Each row was made from one path, in order. Every step used is in the known rows, and no mark comes twice. Write each row's path.
(in the rows, 128 means zero)
Known rows
G/K/A: [128 125 117 154  92 142 125 176 137 137 147  89 169 126  88 144 135 121
 115 117 120 120 127 149  97 133 137 139 152 131 123 178 115 123 113 142
 154 141]
K/A/B/N: [143  97 104 150  49 128  90 140 131 107  76  63 138 157  86  80 165 102
 127  88 109 123 113 148 112 125 158  98 124 126 101 148 131 127 185 152
 127 161]
C/R/K/A/B/N: [149 119  54 118  53 158 148 177 162  84  85  68 166 146  46  84 126  81
 107  77 115 132  99 149 105 117 178 125 114 108 108 171 124 125 192 124
 129 200]
B/R: [ 95 130 127 105 112  98 153 133 127 117 142 157  83 121 122 111 112 126
 112 107 140 152 136 142 113 105 130 113 130 100 104  91 148 104 111 127
 131 174]
S/K/A/B/G: [108  66 119 118  68 134  88 171 189 100  71  83 160 140 129  60 140 105
 150 107 148 101 124 113 152 189 123 138 168  96 105 131 110 181 132 201
 126 143]
R/K/A/B/S: [145 102  72 139 100 209 133 246 164 118 118  51 150 135 109 120 157  96
 154 107  99 111  91 141 141 220 160 162 147 126 109 178 143 150 136 154
 118 118]
K/A: [132 115 130 153 103 146 121 137 123 139 139 100 144 134 117  96 145 111
 119 126 128 121 111 159 116 130 140 137 139 156 122 154 125 136 119 157
 160 127]
B/N: [118 124 123 125 101 122 100  97  95 124  90 109 124 137 117 105 151 105
 122 102 119 130 143 124 103  85 150  99 119 117 122 113 140 109 165 111
 141 166]
S/K/A/B/D: [ 86  96 129 107  64 145 102 187 167 129  96  15 177 106 151 106 144 137
 163 134 119 105 111 120 162 200 145 174 167 107 144 136 138 182 124 166
 104  98]
C/A: [156 112 133 151 107 130 140 134 115 137 128 122 147 148 115 113 125 141
 128 133 146 133 111 156 152 104 133 141 137 123 122 146 131 133 131 135
 147 129]
R/K: [132 158  85 110 126 148 147 188 131 126 131 115 144 125 110 147 118 110
 135 123 151 137 140 121 128 133 168 136 156 138 137 145 126 133 152 117
 119 124]
N/C: [141 111 128 119 135 110 110 112 157 133 132 129 134 135 130 135 150 108
 135 148 127 141 130 132 134 132 113 117 153 143 140 124 139 120 144 141
 112 130]
C/G: [145 127 133 114 116 120 124 113 117 118 117 134 143 149 151  87 122 142
 138 144 128 126 121 165 166 117 139 154 131 127 123 138 100 152 110 147
 147 134]
S/K/A: [ 96  94 129 109 102 142  96 169 156 154 123  81 173  97 141  97 141 117
 133 140 127 112 128 134 132 154 112 150 120 156 137 151 123 151 101 161
 162 125]
C/G/K: [136 135 120 118 109 123 129 146 139 112 120 122 171 142 117 141 116 148
 132 140 122 125 135 160 149 120 134 157 145  99 127 156  91 140 101 130
 139 146]
C/S/K: [ 68 100 133  95 154 158  85 176 154 133 116  85  96 115 136 136 108 153
 150 145 110  98 138  97 147 117  73 156 102 135 112 126 143 133 113 118
 130 118]
C/G/K/A/B/N: [152 108  96 143  32 120  94 156 142  93  72  55 181 171  76  88 154 124
 131  96 105 118 123 181 131 113 162 129 141  95 100 176  93 135 159 162
 140 180]
S/K: [ 86 105 127  87 130 131 100 159 159 137 109 102 161  87 149 128 115 134
 139 142 129 116 142 108 145 151 101 145 114 125 141 124 128 145 113 134
 127 126]
D/B/N/K/A: [105 104 131 100  67 106  75 151 108 155 114  54 107 137  75  99 152  96
 108  77  84  96  99 136  87  68 106  96 119 152  91 116 158 158 119 148
 157 163]
A/K: [110 126 114  97 134 123 128 144 108 130 120 122 131 117 131 159 141 141
 133 131 124 150 133 143 115 152 111 120 125  98 104 129 109 106 130 166
 129 141]
N/K/A/B/D: [ 95 108 137 112  58 151 116 165 167 124 120  64 139 141 113 119 167 134
 147 137  94 109  70 152 146 167 163 156 189 114 116 136 156 179 111 161
 107 108]
D/B/G/K/A: [140 110 117 150  74 117 120 184 117 125 128  59 140 152  82 121 118 105
 113  69 134  94 138 108 100 120 105 121 182 103  92 127 118 173 104 167
 144 159]
R/K/A/B: [157 127  70 133  77 154 133 228 170 113 117  64 152 140  84 120 136 103
 139 103 140 126 107 144 140 172 174 136 158 145 114 179 109 155 164 158
 102 117]
C/G/K/A/B/S: [154  76 104 153  81 179 121 203 168 107 112  64 174 149 113 116 158 136
 160 129  75 101  89 184 153 197 130 182 138  91 104 188 111 153  90 166
 138 140]
C/R/K: [131 147  78  95 131 155 187 165 150 107 136 128 160 119  88 132  89 111
 108 119 131 140 113 132 123 121 149 146 121 114 136 155 123 128 134  98
 131 163]
G/K/A/B/N: [138 108  91 155  41 127  93 172 148 100  84  47 162 145  54 130 160 107
 128  80 107 119 127 143  95 120 155 105 135  95 103 169 120 112 181 141
 121 178]
R/K/A: [138 142  83 129  99 159 137 200 125 138 143  82 154 131 103 110 136  92
 120 119 143 130 127 142 115 138 177 151 170 167 129 170 123 139 143 147
 149 120]
G/K: [121 136 111 132 117 132 133 161 147 124 140 113 152 117  96 175 121 135
 125 124 127 125 143 121 112 129 123 129 140 102 131 148 122 115 123 113
 125 145]
B/G/K/A: [127 111 124 157  79 145 124 155 131 112 122 106 156 157  96 105 147 102
 114 108 150 112 137 132  98 129 145 135 200 101 106 149 119 139 122 166
 162 162]
B/N/C/R/K: [134 129  73  82 108 141 136 125 149 105 105 111 160 134  77 115 129  66
 105 119 122 151 134 134 103  92 156 119 137 112 148 133 149  98 195  95
 129 205]
A/B/N/C/G: [163  93 115 109  74  94  75  98 160  97  54  99 144 175 118  79 163 109
 152 122 115 137 124 166 165 121 142 112 141 109 120 126 113 132 192 156
  97 168]
K/A/B: [153 102 112 153  79 129 117 171 164 111 110  83 139 142  96 104 142 124
 141 106 121 121  96 153 139 163 141 126 129 135 105 160 114 149 143 168
 116 121]

Write each row's path
[147 130  64 131  50 150 104 201 132 102  77  46 147 153  69  98 149  83
 133  74 130 131 123 134 115 132 198 114 148 135 110 162 130 130 204 149
 117 158] -> R/K/A/B/N
[127 100 132 114 126 105  57 133 100 136 102  41  46 158  88 129 138 111
 134  85  86 102 142  94 108  57  70  94 106 149  89  93 181 125 176 106
 108 158] -> D/B/N/C/S
[117  82 116 113  81 130  92 192 202 125  97  61 174 108 121 104 130 129
 153 119 123 107 112 129 153 188 110 143 114 132 125 154 108 162 129 177
 113 123] -> S/K/A/B
[112 143  69  91  88 115 167 221 171  87 121 121  87 128  79 134  96 118
 136  84 154 156 130 127 138 145 167 112 159  87  97 114 129 123 163 134
  72 164] -> A/B/R/K
[120 128 111 157  53 146 130 188 153 111 121  21 172 137  96 153 144 142
 146 113 111 115 112 137 129 177 167 161 196  88 128 162 130 150 137 142
  99 116] -> G/K/A/B/D
[162 111 102 144  57 130 118 182 172  99 107  72 183 156  86 112 131 143
 141 123 118 118 103 182 155 156 143 156 149 110 108 187  76 156 117 174
 126 142] -> C/G/K/A/B
[115 147  86  98  80  99 160 233 107 139 164  62  90 114  75 104  92  96
 104  60 141 136 132 134 101 108 133 123 154 148  93 117 143 151 108 148
 130 165] -> D/B/R/K/A
[176  91 107 134  65 112  99 167 203 107 108  73 188 165  91 121 151 124
 148 140 121 128 108 187 158 163 131 149 167 122 121 189  87 152 140 182
 111 141] -> N/C/G/K/A/B
[167  99 136 141 114 114 121 119 143 144 137 123 152 152 117 118 138 124
 138 156 146 144 114 161 156 109 117 140 162 135 139 145 143 129 151 145
 132 129] -> N/C/A
[ 92  66 116  91 109 124  34 156 199 109  54  46  94 144 108 125 146 124
 169 124  97 105 140  95 147 119  81 118 106 115 103 115 163 119 199 126
  79 158] -> A/B/N/C/S/K
[148  87 118 161  65 143 114 142 157  88  88  97 127 175 103  63 148 104
 138  96 147 113 107 134 137 166 150 118 180 102  88 133 114 165 145 193
 126 145] -> K/A/B/G
[151 108  98 157  69 137 120 203 177 107 122  69 167 139  63 155 132 129
 135 100 118 118 110 146 120 161 134 126 143 111 108 184 104 137 140 155
 105 137] -> G/K/A/B
[107 106 137 114  99 154 110 147 155 148 147 124 133 129 101 110 160 110
 114 144 103 116  85 165 111 115 131 136 146 157 108 151 143 145  92 161
 163 133] -> N/K/A
[111 159  86  74 104  86 169 222 114 130 154  91  75 110  82 137  72 112
 117  61 145 136 146 105 123 108 124 114 144 115  99  94 149 143 128 122
 100 167] -> D/B/R/K
[157 120  59 117  80 164 173 202 189  89 121  85 170 135  53 110 106 102
 113 100 121 131  84 148 130 159 160 144 124 119 113 187 107 147 147 137
 116 157] -> C/R/K/A/B
[118 111  99 136  56 107 145 204 180 100 135  97 113 128  58 136 120 129
 120  81 131 144 122 156 107 137 133 117 146  83  85 148 119 116 121 156
 109 187] -> G/K/A/B/R
[137  79 102 168  89 189 122 220 176 111 127  55 158 127  91 156 160 126
 150 108  77 103  95 147 122 210 120 154 136  88 111 180 135 135 102 151
 117 134] -> G/K/A/B/S
[122  94 121 119  77 143 103 174 198 124 118 107 131 144  75 117 155 120
 133 125 106 112  69 162 134 154 127 122 140 138  95 156 131 162 118 171
 113 126] -> N/K/A/B
[ 94 104 134 112  72 140  82 125 120 139 110 101 131 142  93  86 180  93
 103 121  95 117 101 159  82  77 149 104 134 148 102 131 157 127 137 146
 174 166] -> B/N/K/A
[151 121  77 110 109 157 161 165 181 126 152 104 181 128  78 107 131  74
 103 137 130 142 105 163 114 138 151 145 153 158 143 177 132 122 140 139
 145 162] -> N/C/R/K/A
[144  71 115 163 103 188 115 183 164 122 116  69 134 129 132 104 169 117
 151 118  84 106  82 147 134 208 121 147 122 113 106 160 145 143 109 159
 125 119] -> K/A/B/S
[158  74  99 132  60 121 111 101 185  94  84  81 164 154  64  74 155  78
 110 107  98 132  92 165 107 120 130 103 107 113 117 150 135 108 179 143
 121 202] -> K/A/B/N/C/R
[101 104 113  94  74 120  82 141 168  99  74 111 109 153  78 125 155 118
 139 105  92 119 100 130 118 106 136  87 120  95  94 112 148 135 170 133
  96 166] -> A/B/N/K
[142  93 120 106  92 101  94 109  92 136  94 105 155 154 114 122 174 113
 131 127 128 166 133 172 120  97 122 104 151  92 109 130 143  84 202 175
 145 182] -> B/N/C/A/K
[134  88 115 130 105 129  60 128 160  97  69  67  65 182  85 125 161 114
 155 106  93 122 125 117 130 100 112 100 121 120  90 118 164 103 224 120
  79 159] -> A/B/N/C/S
[127 136  75 116  65 172 187 196 163  90 121  37 183 136  87 109 119 112
 127 118 121 130  83 139 145 171 194 178 173  98 132 167 131 161 141 130
 112 138] -> C/R/K/A/B/D
[105 144  91 105  86 135 163 203 127 126 156 115 111 119  95  92 121  92
 106  98 157 151 133 161 100 116 179 136 172 138 107 137 141 118 125 147
 152 162] -> B/R/K/A
[156 114  83 101  75  97 163 206 184 103 128 116 115 150  73 122 111 111
 144 108 174 168 116 156 166 135 159 126 187  94 109 131 148 123 188 151
  75 169] -> N/C/A/B/R/K
[122  96 112 133  64 104 141 166 165 106 125 109  88 138  91  88 125 122
 119  90 137 143 106 159 124 139 141 110 135 107  84 127 131 125 126 166
 115 167] -> K/A/B/R
[124  47 121 123 112 172 109 208 185 127  91  67 161 112 141 119 131 152
 176 139  99 102  94 130 193 207  90 178 107  73 119 149 150 158 112 146
 112 124] -> C/A/B/S/K
[102  77 108 109  54 128  60 169 170 121  59  43 167 118 104  80 149 105
 141  99 111 109 129 126 124 142 131 114 105 118 114 142 126 144 166 161
 125 159] -> S/K/A/B/N
[149 116  77 138  66 158 134 207 156  82  89  84 139 177  95  82 141  85
 139  88 163 119 119 124 140 174 189 131 206 111  95 151 112 172 170 186
 111 141] -> R/K/A/B/G
[ 79  65 133 103 109 150  29 144 153 148  88  39 113 137 119  85 173  94
 139 137  96 101 144 128 110  88  94 129 121 171 113 132 171 111 161 143
 161 159] -> B/N/C/S/K/A
[158 103  98 111  60  94  78 130 176  92  61  84 171 176  89 126 155 115
 149 118 108 136 138 161 146 115 137 117 157  81 125 142 107 120 189 147
  92 186] -> A/B/N/C/G/K
[145  99 110  94 104  81 119  93 133 124 108  76 132 135  77 112 115  94
 103  86  91 125 122 120 103  76  73  96  86 114 124  99 158 124 156 108
 118 201] -> D/B/N/C/R
[154 115  58  83  85 125 132 148 195  80  76  88 157 150  58 124 127  77
 127  99 116 149 119 126 126 126 156 105 128  92 132 143 139 109 217 109
  81 201] -> A/B/N/C/R/K
